Every row comes from one small tree of marks. The marks that hang from a mark follow it in brackets, in alphabetical order. Every link used is in the known rows. Which tree was each row made from?
Known rows:
dopi{gafu}: [-3.733 -0.027  0.072  0.177 -0.368  2.720 -0.266  2.404 -0.410 -0.149
  1.240  1.473 -0.431 -0.730 -0.724  0.497 -0.914  0.828 -0.821  0.288
  0.698  0.690 -2.621  1.499 -1.390]
pinu{bamiv lanogo{dopi{bife} volu}}: [ 0.760  0.359  0.736 -1.500 -0.572 -2.631 -0.068  0.283  2.462  1.970
 -0.502 -0.752 -5.019 -0.750  2.661 -1.266  1.339 -0.115 -1.599  1.843
  2.878  0.190 -1.616 -0.791  2.352]
gafu{dopi kinog}: [ 2.959 -0.719  0.108  0.720  0.843  1.541 -2.057  1.947 -1.620 -0.947
  0.749 -0.168  1.209 -0.194 -1.550 -0.269  0.477  1.407 -2.382 -1.876
 -1.381  0.294  0.482  1.344 -1.610]
lanogo{volu}: [-1.015 -1.551  1.441  0.747  0.614  0.670 -0.677  3.432  0.669 -1.443
  1.304 -1.437  1.507 -0.077 -1.349  0.614 -0.908  0.801 -0.128  1.795
  2.033  2.602 -1.609  0.379 -2.035]
kinog{gafu{volu{lanogo{dopi}}}}: [-1.877 -0.062 -0.082  1.062  1.250 -1.321  0.526 -3.279 -2.010 -1.060
  1.507 -0.349  1.849 -0.803 -1.973 -1.848 -0.249 -0.704  4.023 -2.739
 -1.551  0.890  2.120  1.409 -0.110]
volu{lanogo{dopi{bife}}}: [-1.717 -0.724  1.081 -0.154  0.873 -3.145  0.351  1.182  0.248 -0.326
 -0.389  0.194 -3.131  0.544 -0.057  0.686 -0.167 -0.631  2.534  1.440
  1.507  1.085  0.156  0.922  0.511]
bamiv{pinu{lanogo{dopi}}}: [-0.063  0.265  0.917  1.376  0.142 -1.635 -0.042  0.465  0.958  0.480
 -1.001  0.314 -1.502 -1.811  2.491  0.191  0.574 -3.016  1.410  3.323
  0.809 -0.647  0.416  0.140  1.625]
gafu{pinu}: [ 0.798 -2.354  0.381  1.333  0.206  1.691  0.932  2.585 -0.043 -0.234
 -0.185 -2.094  1.789  0.545  0.716  1.582 -0.973 -0.195  0.336  1.194
  1.453  0.800 -1.385  2.073 -1.916]
bamiv{pinu{gafu{dopi kinog}}}: [ 1.883 -1.006  0.754 -0.576 -0.634  1.777 -0.481 -0.139 -1.353 -0.895
 -1.196 -0.617 -0.223 -1.181  0.781  0.447 -0.039  0.337 -1.996  1.896
 -0.180 -1.293 -0.787 -1.142 -1.348]
dopi{bife}: [-1.417 -0.551  1.370 -1.148 -0.684 -1.658  1.204  2.417  0.398  0.465
  0.533 -0.371 -0.494  0.339 -0.360  2.692 -1.417  1.151  0.243  2.791
  1.451  1.568 -3.343  0.980 -0.538]
bamiv{pinu{lanogo}}: [-0.256 -0.501  1.034  2.196 -0.216  0.245 -0.253  2.533 -0.206  0.358
 -1.025 -0.182 -1.225 -1.896  2.665  0.698 -0.395 -2.355  0.816  2.551
  2.359  0.078 -1.179  0.998  1.133]
bife{volu{lanogo{dopi{gafu}}}}: [-3.221  0.631  0.861  2.675  1.851  0.313 -0.461  0.850  0.149 -1.352
 -1.891  1.385  0.207 -0.952 -1.313  1.564  0.276 -1.204  2.531 -0.227
  1.200 -0.281 -0.496  0.737  3.092]
volu{bife lanogo{dopi{gafu}}}: [-3.505 -0.528 -0.377 -0.486  0.474  0.030  0.172  1.359  1.343  0.350
 -0.330  1.741 -3.169  1.296 -0.824 -0.116  0.524  0.226  1.401  0.909
 -0.392 -0.692  4.025 -0.404 -0.353]
kinog{gafu{dopi volu zefilan}}: [ 0.560  0.387 -1.713 -0.562  0.049 -0.209 -0.389 -4.722 -1.812 -0.912
  2.906 -0.721  5.308 -0.363 -2.194 -1.405 -0.131 -0.677  0.233 -3.150
 -2.989  1.736  0.976 -0.861 -1.387]
gafu{kinog zefilan}: [ 1.319  1.376 -1.874  0.474  0.187  1.164 -3.212  1.325 -1.086 -0.175
 -1.831  2.382  1.372 -1.079 -2.142  0.070 -2.360 -0.389  0.510 -3.255
 -0.144 -0.895  0.551 -1.192 -1.920]
lanogo{dopi{gafu} volu}: [-2.267  0.091  1.405 -1.590  0.707 -1.256 -0.307  0.250  2.287 -0.933
  2.008  0.518  0.556  0.188 -1.793 -0.954  1.023  0.418 -0.405  2.272
 -1.040  1.031 -0.342 -1.217 -1.065]
pinu{lanogo{volu}}: [ 0.555 -0.858  1.256  2.801  0.357  0.889 -0.648  4.666  0.447  0.173
  1.238 -0.928 -1.598 -0.364  1.427 -0.645  0.769  0.107 -0.062  0.527
  3.410  1.982 -1.166  1.163  0.715]
bife{volu{lanogo{dopi{gafu{zefilan}}}}}: [-2.930  1.201 -0.313  2.140  1.592  0.094 -1.078  0.149  0.225 -1.237
 -2.283  1.876  0.757 -1.022 -1.517  1.657 -0.094 -2.048  2.404 -0.785
  0.996 -0.470 -0.437 -0.726  2.982]
lanogo{dopi{bife{volu} gafu{zefilan}}}: [-2.566  2.555  0.137 -2.691  0.042 -3.082  0.600 -2.239  2.505  0.485
 -0.564  2.453  0.887 -0.158 -1.702  1.898  0.136 -0.649  0.784  1.982
 -1.906 -0.777 -2.000 -2.706  2.255]
dopi{bife{volu{lanogo}} gafu{kinog}}: [-1.780  1.043  2.107 -0.620  0.308  0.251 -0.308  2.917 -1.233  0.692
 -1.545  1.724 -1.291 -0.161 -2.411  1.374 -0.773  1.409  1.168 -1.363
  0.040 -1.592 -3.700  0.883  2.237]
gafu{pinu{lanogo}}: [ 2.282 -1.959  0.385  2.941  0.032  1.835  0.927  3.830 -0.033  0.926
 -0.085 -2.013 -0.615  0.459  2.808  0.399  0.404 -0.560  0.307  0.300
  2.699  0.457 -1.045  2.424  0.252]
gafu{dopi kinog pinu volu zefilan}: [ 6.352 -0.009 -1.911  0.078  0.248  1.159 -0.882 -2.260 -1.405 -0.751
  0.329 -1.179  5.632  1.656 -0.384 -1.199 -0.119 -0.582 -1.546 -3.886
 -3.946 -1.106  2.785 -0.184 -2.759]
lanogo{dopi{gafu} volu{bife}}: [-2.354  0.051  0.961 -2.498  0.330 -0.929  0.299  0.271  3.703 -0.244
  1.758  0.863  0.472  1.307 -2.221 -0.636  1.396  1.210 -0.525  3.246
 -2.395  0.157  2.435 -2.544 -1.314]
bamiv{pinu{gafu{kinog}}}: [ 0.138 -0.464  0.896 -0.093 -0.764  1.895 -0.570  0.485 -1.342 -0.657
 -2.386  0.292 -0.895 -1.653  0.632  0.629 -1.459 -0.041 -0.162  1.830
  0.889 -1.693 -1.090 -0.831 -1.144]
bife{volu{lanogo{dopi{gafu{kinog}}}}}: [-1.948  0.948  0.825  2.812  2.127  0.572 -1.293  1.094 -0.456 -1.148
 -2.619  1.868  0.029 -1.185 -2.081  0.845  0.157 -0.812  2.606 -1.758
  0.379 -1.365  0.075  0.794  3.019]

Which tree is each row?
[ 2.810 -1.977 -1.182 -1.735  0.059  0.432 -0.464 -2.780 -1.298  0.039
  2.273 -2.675  4.937  0.525 -1.728 -0.844  0.629 -0.973 -0.439 -2.000
 -1.894  1.502 -0.378 -1.268 -1.739]
kinog{gafu{dopi pinu zefilan}}
[ 0.891  0.407 -0.915 -2.376 -0.482 -2.166  0.497 -4.879 -1.482 -0.133
  3.235 -1.060  4.685  0.559 -2.239 -0.708 -0.073 -0.114  0.176 -1.890
 -3.319  1.775 -0.199 -1.369 -0.967]
kinog{gafu{dopi{bife} volu zefilan}}
[ 2.536  0.141  0.564  0.959 -1.759  0.986  2.420 -0.325 -0.871  0.339
  1.683 -1.215 -2.786  1.210  4.001 -0.652  2.182  2.531 -2.708  0.557
  1.485  0.539 -0.953  0.263  1.838]
pinu{gafu{dopi{bife} volu} lanogo}
[-1.893 -0.290  0.918  2.484  1.844  0.511  0.215  0.893  0.322 -1.085
 -2.132  0.160  0.824 -0.177 -0.853  1.676  0.443 -1.335  2.456  0.012
  1.008 -0.463 -0.536  1.003  2.833]
bife{volu{lanogo{dopi{gafu{pinu}}}}}
[ 0.108  0.267 -1.260 -0.801 -1.400  4.225 -1.325 -0.227 -1.524  0.245
 -3.223  0.651 -4.480 -1.993  0.887 -0.571 -1.732  2.707 -2.967 -1.762
  3.121 -2.362 -1.700 -0.594 -1.069]
pinu{bamiv gafu{kinog}}
[ 1.752 -0.283  0.690  0.053 -0.718  1.647  0.189 -1.853 -1.833 -1.393
 -0.871 -0.489  1.095 -0.719  0.971 -0.098 -0.330  0.086 -1.485  1.143
 -1.425 -1.425  0.294 -0.500 -1.210]
bamiv{pinu{gafu{dopi kinog volu}}}
[ 0.019  0.223 -0.443 -0.294 -0.323 -0.414 -0.470  0.373  3.042  1.657
 -0.940 -0.153 -4.510 -0.561  2.231 -1.596  1.667  0.012 -1.704  1.479
  2.403 -0.466  2.011 -1.458  1.676]
pinu{bamiv lanogo{dopi volu{bife}}}
[ 0.391 -1.496  1.620  0.286  0.520 -0.977  0.501  1.622 -0.420 -0.715
  0.713 -1.752  0.937  0.863 -0.518  2.741  1.076  0.414 -1.097  1.698
  0.680  2.088 -2.487  0.834  1.454]
gafu{dopi{bife{volu{lanogo}}}}
[ 0.928 -1.234 -1.214 -0.971 -0.067  0.597 -0.312 -1.917 -0.989  0.413
  0.928 -1.529  4.075 -0.362 -2.064 -0.393 -1.146 -1.215  1.938 -2.173
 -0.654  0.780 -0.832 -1.088 -1.569]
kinog{gafu{pinu zefilan}}
[-1.294  0.857  1.366 -2.654 -0.842 -0.062 -0.136  2.732 -0.628  1.450
  0.447  1.726 -1.561  0.112 -1.784  0.347 -1.157  2.287 -0.530 -0.260
 -0.928 -1.064 -3.606  0.857 -0.731]
dopi{bife gafu{kinog}}
[ 0.729  0.167  1.047  1.884  0.842 -1.354 -0.341  2.366  1.895  0.103
  1.056 -0.252 -1.895 -0.255  1.295 -1.324  1.984 -0.418  0.642  1.123
  1.697  1.106  0.689  0.091  1.499]
pinu{lanogo{dopi volu}}
[-0.366  1.033 -1.253  1.088 -0.297 -0.322 -0.866 -0.209  1.134  1.591
 -1.733  0.779 -5.289 -2.043  3.364 -1.161  0.797 -1.136 -1.198  0.102
  3.132 -0.662  0.147  0.578  2.438]
pinu{bamiv lanogo{dopi}}
[-0.794  0.707 -0.215 -0.513 -0.462  0.149 -0.908  0.403  1.917  1.594
  0.170  0.498 -4.864 -1.366  2.376 -2.615  1.736 -0.231 -2.331  0.423
  2.570 -0.342 -1.067 -0.377  1.909]
pinu{bamiv lanogo{dopi{gafu} volu}}
[-1.436  1.121  1.280 -1.281 -0.532 -0.417  0.518  1.609 -2.029  0.730
  0.547  1.766 -1.865  0.780 -1.173 -0.875 -1.295  1.867  1.002 -2.098
 -1.380 -1.185 -1.445  2.206 -0.407]
dopi{bife gafu{kinog volu{lanogo}}}
[-0.379 -1.416 -0.281  0.385  0.671  0.320  0.641 -2.534 -1.856 -0.739
  2.858 -1.594  2.636  1.144 -1.930 -1.583  0.929  0.628  0.982 -2.379
 -2.650  1.680  3.400  0.943 -1.146]
kinog{gafu{dopi volu{bife lanogo}}}
[ 0.093 -0.545 -0.130  1.482 -0.455  1.644 -1.286  2.885  0.546  1.155
 -0.609 -1.087 -4.222 -1.568  2.613 -1.251  0.296  0.029 -2.296 -0.005
  4.996  0.970 -2.157  0.754  1.058]
pinu{bamiv lanogo{volu}}
[ 0.031  0.555 -0.367  2.518  0.809  1.550 -0.591  1.479 -1.695 -0.708
 -1.420  1.300 -0.139  0.905 -1.421 -0.932 -1.666  1.274  2.334 -3.362
 -1.183 -1.657  5.362  2.038 -1.494]
gafu{kinog volu{bife lanogo}}
[ 2.979  0.167 -1.698 -0.976 -0.967  2.861 -1.786 -0.654 -1.580 -0.879
 -0.636  0.624 -0.074 -0.061 -0.436 -0.444  0.008  2.071 -3.066 -2.280
 -0.162 -0.795 -0.136 -2.815 -1.665]
pinu{gafu{dopi kinog zefilan}}
[-1.381  1.762 -0.378  1.471 -0.119 -0.098  0.950  0.262  1.765  1.274
  0.847  2.099 -2.149  0.149  1.937 -1.464  1.692  0.002  0.509  0.318
 -0.735 -1.028  2.826  0.592  2.027]
pinu{lanogo{dopi{gafu{volu{bife}}}}}
[ 1.027  0.830 -2.290  0.609 -0.289  0.279 -0.533 -2.555 -0.745 -1.667
  1.876  0.077  4.536  0.720  0.045  0.229 -0.288 -0.756 -1.996 -1.240
 -2.051  1.731  1.505 -0.558 -1.959]
gafu{dopi volu zefilan}
[-2.282 -0.071 -0.298 -0.393  0.711  0.203 -0.626  1.585  0.877  0.403
 -0.922  2.225 -3.214  1.094 -1.607 -0.993  0.400  0.570  1.592 -0.409
 -1.299 -1.709  4.756 -0.324 -0.555]
volu{bife lanogo{dopi{gafu{kinog}}}}
[-0.331 -0.327  2.394 -2.663  0.523 -4.886  0.894  0.032  3.082 -0.421
  1.571 -0.989  0.426  0.914 -1.524  0.768  0.631  0.649  0.676  4.276
 -0.577  1.602 -0.955 -1.746 -0.488]
lanogo{dopi{bife} volu}
[-1.084  1.217 -2.360 -0.075 -1.758  2.752  1.073 -2.133  0.066 -0.653
 -0.932  1.212  0.756  0.714  0.543  0.794 -1.597  1.837 -0.638  0.148
  0.168 -0.837  2.031 -2.819 -1.801]
pinu{gafu{volu{bife} zefilan}}
[ 3.199  0.092  1.659 -0.188  0.796 -0.695 -0.855  1.320 -0.723 -0.350
 -0.278 -0.443  2.074  0.451 -2.151  1.758  0.669  1.662 -1.711 -0.558
 -1.803 -0.206 -1.737  0.205  1.130]
gafu{dopi{bife{volu}} kinog}
[-0.112  0.996 -1.535  2.046 -2.048  3.861  0.958 -1.137 -1.165  0.919
 -1.822  0.047 -5.700 -1.528  5.038 -1.542 -0.060  1.580 -2.562 -1.270
  4.542 -1.552 -0.766  0.701  1.737]
pinu{bamiv gafu{volu} lanogo}
[ 3.098 -2.450  0.830 -1.962 -0.425  0.115  1.487 -0.663  0.750  0.693
 -0.663 -3.971  1.763  1.052  1.235  2.717  0.945  0.262 -3.604  2.347
  0.457  0.488 -3.631  0.467  0.872]
gafu{dopi{bife{volu}} pinu{bamiv}}
[ 3.471 -0.748 -3.079 -1.208 -0.878  1.445  0.256 -4.205 -0.285 -0.321
  0.158 -2.320  3.861  1.140  2.036 -0.246 -0.223 -1.402 -3.597 -1.400
 -1.236  0.332  0.900 -0.263 -2.372]
gafu{dopi pinu{bamiv} volu zefilan}
[-0.860 -0.857 -0.430  0.037 -1.122  3.601  0.261  2.107 -0.126  1.867
 -0.130 -0.277 -2.771 -0.438  2.657 -0.883  0.195  0.098 -2.328 -0.543
  2.398 -0.941 -2.781  2.040  0.076]
dopi{gafu{pinu{bamiv lanogo}}}
[-1.557  1.546 -2.582  0.495  0.112 -1.290  0.097 -2.591  0.824 -0.638
 -0.976  1.933  1.048  1.176 -0.377 -0.056 -1.124 -1.363  2.413 -1.072
 -1.587 -0.454  5.925 -1.808 -0.997]
gafu{volu{bife lanogo{dopi}} zefilan}
[ 0.648 -2.111  0.032  3.014  0.736  1.226  1.742  1.053 -1.551 -1.220
 -0.289 -2.210  1.471  1.381  1.479  0.151 -1.241 -0.798  2.341 -1.123
  1.102  0.529  1.230  3.871 -1.702]
gafu{pinu volu{lanogo}}
[-2.489 -0.995 -0.232  0.544  0.812 -0.861  0.146  1.306  1.581 -0.094
 -1.017  0.806 -2.536  1.169 -0.549  0.554  0.256 -0.258  2.273  1.366
  0.120 -0.088  4.912 -0.244 -0.499]
volu{bife lanogo{dopi}}
[-2.958  1.724  1.444 -1.985  0.331 -2.824  1.321 -1.159  2.215  0.271
 -0.120  1.802  0.430 -0.199 -1.453  1.886  0.556  0.323  0.833  2.871
 -1.719 -0.623 -2.184 -0.881  2.566]
lanogo{dopi{bife{volu} gafu}}
[ 1.557 -0.356 -0.881 -2.687 -0.848 -1.692 -0.442 -0.277  0.413  0.079
  1.685 -0.575  1.772  1.079 -0.376  1.747 -0.010 -0.220 -2.622  1.350
 -0.639  2.081 -1.957 -2.057 -1.289]
gafu{dopi{bife} zefilan}
[ 0.888 -0.173 -1.589 -0.083 -0.025  0.325  0.748 -3.930 -1.455 -0.222
  1.273 -1.392  5.577 -0.052 -1.619 -1.037 -1.326 -1.339  2.652 -3.060
 -1.897  0.518  0.602 -0.264 -1.778]
kinog{gafu{pinu volu zefilan}}
[-3.044  1.496 -0.507 -2.248 -1.341 -1.027  0.769  0.014 -0.929  0.641
  0.953  1.777 -0.825  0.986 -0.293  0.264 -1.759  0.204  0.645 -0.642
 -0.448  0.253 -2.191 -0.033 -0.648]
dopi{bife gafu{volu{lanogo} zefilan}}
[ 3.305 -0.626  1.366 -1.470  0.137 -0.847 -0.866  1.707 -0.930  0.076
  1.006 -0.668  0.502  0.661 -1.554  0.469  0.459  1.978 -2.151 -0.427
 -1.786  0.342 -1.241  0.710 -1.089]
gafu{dopi{bife} kinog}
[ 3.890  1.319 -0.486 -1.447  0.252 -1.006 -2.057 -0.268 -0.399 -0.021
 -0.903  0.641  3.254  0.318 -2.572  1.524  0.008  0.250 -1.690 -1.887
 -2.292 -0.455 -1.216 -2.408  0.686]
gafu{dopi{bife{volu}} kinog zefilan}
[ 1.416 -1.148 -0.389 -0.336  0.091 -0.028  0.458 -2.443 -0.318  1.688
  0.256 -1.930 -0.395 -1.107  0.782 -2.037  0.930 -0.882  1.122 -1.653
  0.516 -0.486 -0.140  0.606  1.080]
kinog{gafu{pinu{bamiv lanogo{dopi}}}}
[-1.168  1.177 -1.725  0.123  0.060 -0.027 -0.297 -3.977 -1.763 -0.585
  1.515  0.246  4.462 -1.072 -2.422 -1.051 -1.675 -0.832  2.525 -3.360
 -1.628  1.121  0.667 -0.531 -1.285]
kinog{gafu{volu zefilan}}
[ 2.181  0.089 -1.010  1.759 -0.227  0.227  1.799 -2.257  0.741  0.940
 -1.008 -1.554 -0.809  0.008  4.113 -1.391  0.722 -1.400 -0.070 -0.453
  0.726 -1.368  1.712  2.180  0.993]
gafu{pinu{bamiv lanogo{dopi}} volu}
[-1.220  1.714 -1.651 -0.120  0.100 -3.103  0.196 -2.635 -0.191 -0.790
 -0.283  1.397  0.577  0.718  0.072  0.120 -1.427 -1.858  2.752 -1.067
 -0.647  0.375  2.201 -0.625 -0.297]
gafu{volu{lanogo{dopi{bife}}} zefilan}
[ 3.382  0.551  0.970 -0.515  0.103 -1.331  0.234 -0.868 -1.495 -0.645
  1.429 -0.590  2.448  1.168 -1.148 -0.276  0.079  1.996 -1.449 -1.559
 -3.585 -0.033  0.695  1.656 -0.989]
gafu{dopi{bife} kinog volu}
[ 0.605 -0.248  2.351 -0.549 -0.160 -3.551  0.539  1.008  1.937  0.598
 -0.148 -0.819 -1.424 -0.786  1.960  0.145  0.945 -2.115  1.007  4.762
  0.815  0.268 -0.842 -1.016  1.717]
bamiv{pinu{lanogo{dopi{bife} volu}}}
[ 0.065  0.147  0.526  2.134 -1.390  1.550  1.224 -0.141 -1.065 -0.152
 -1.148 -0.133 -1.871 -1.370  3.838 -0.105 -0.210 -0.735  0.190  2.083
  1.856 -0.983 -0.477  0.216  1.161]
bamiv{pinu{gafu{volu} lanogo}}
[-2.232 -1.438 -0.091 -0.576  0.404  0.266  0.776  1.394  1.557  0.567
 -0.488  0.647 -2.320  1.935 -0.261 -0.211  0.846 -0.035  1.531  1.083
 -0.782 -0.862  4.035 -0.246 -0.754]
volu{bife lanogo{dopi{gafu{pinu}}}}
[-2.730  1.116  0.896 -3.144 -0.263 -3.030  1.214 -0.719  2.053  0.766
  1.171  1.612 -1.367  0.157 -0.691  0.703  0.338  0.556  0.235  2.909
 -1.553 -0.070 -1.582 -0.596  0.332]
lanogo{dopi{bife gafu}}
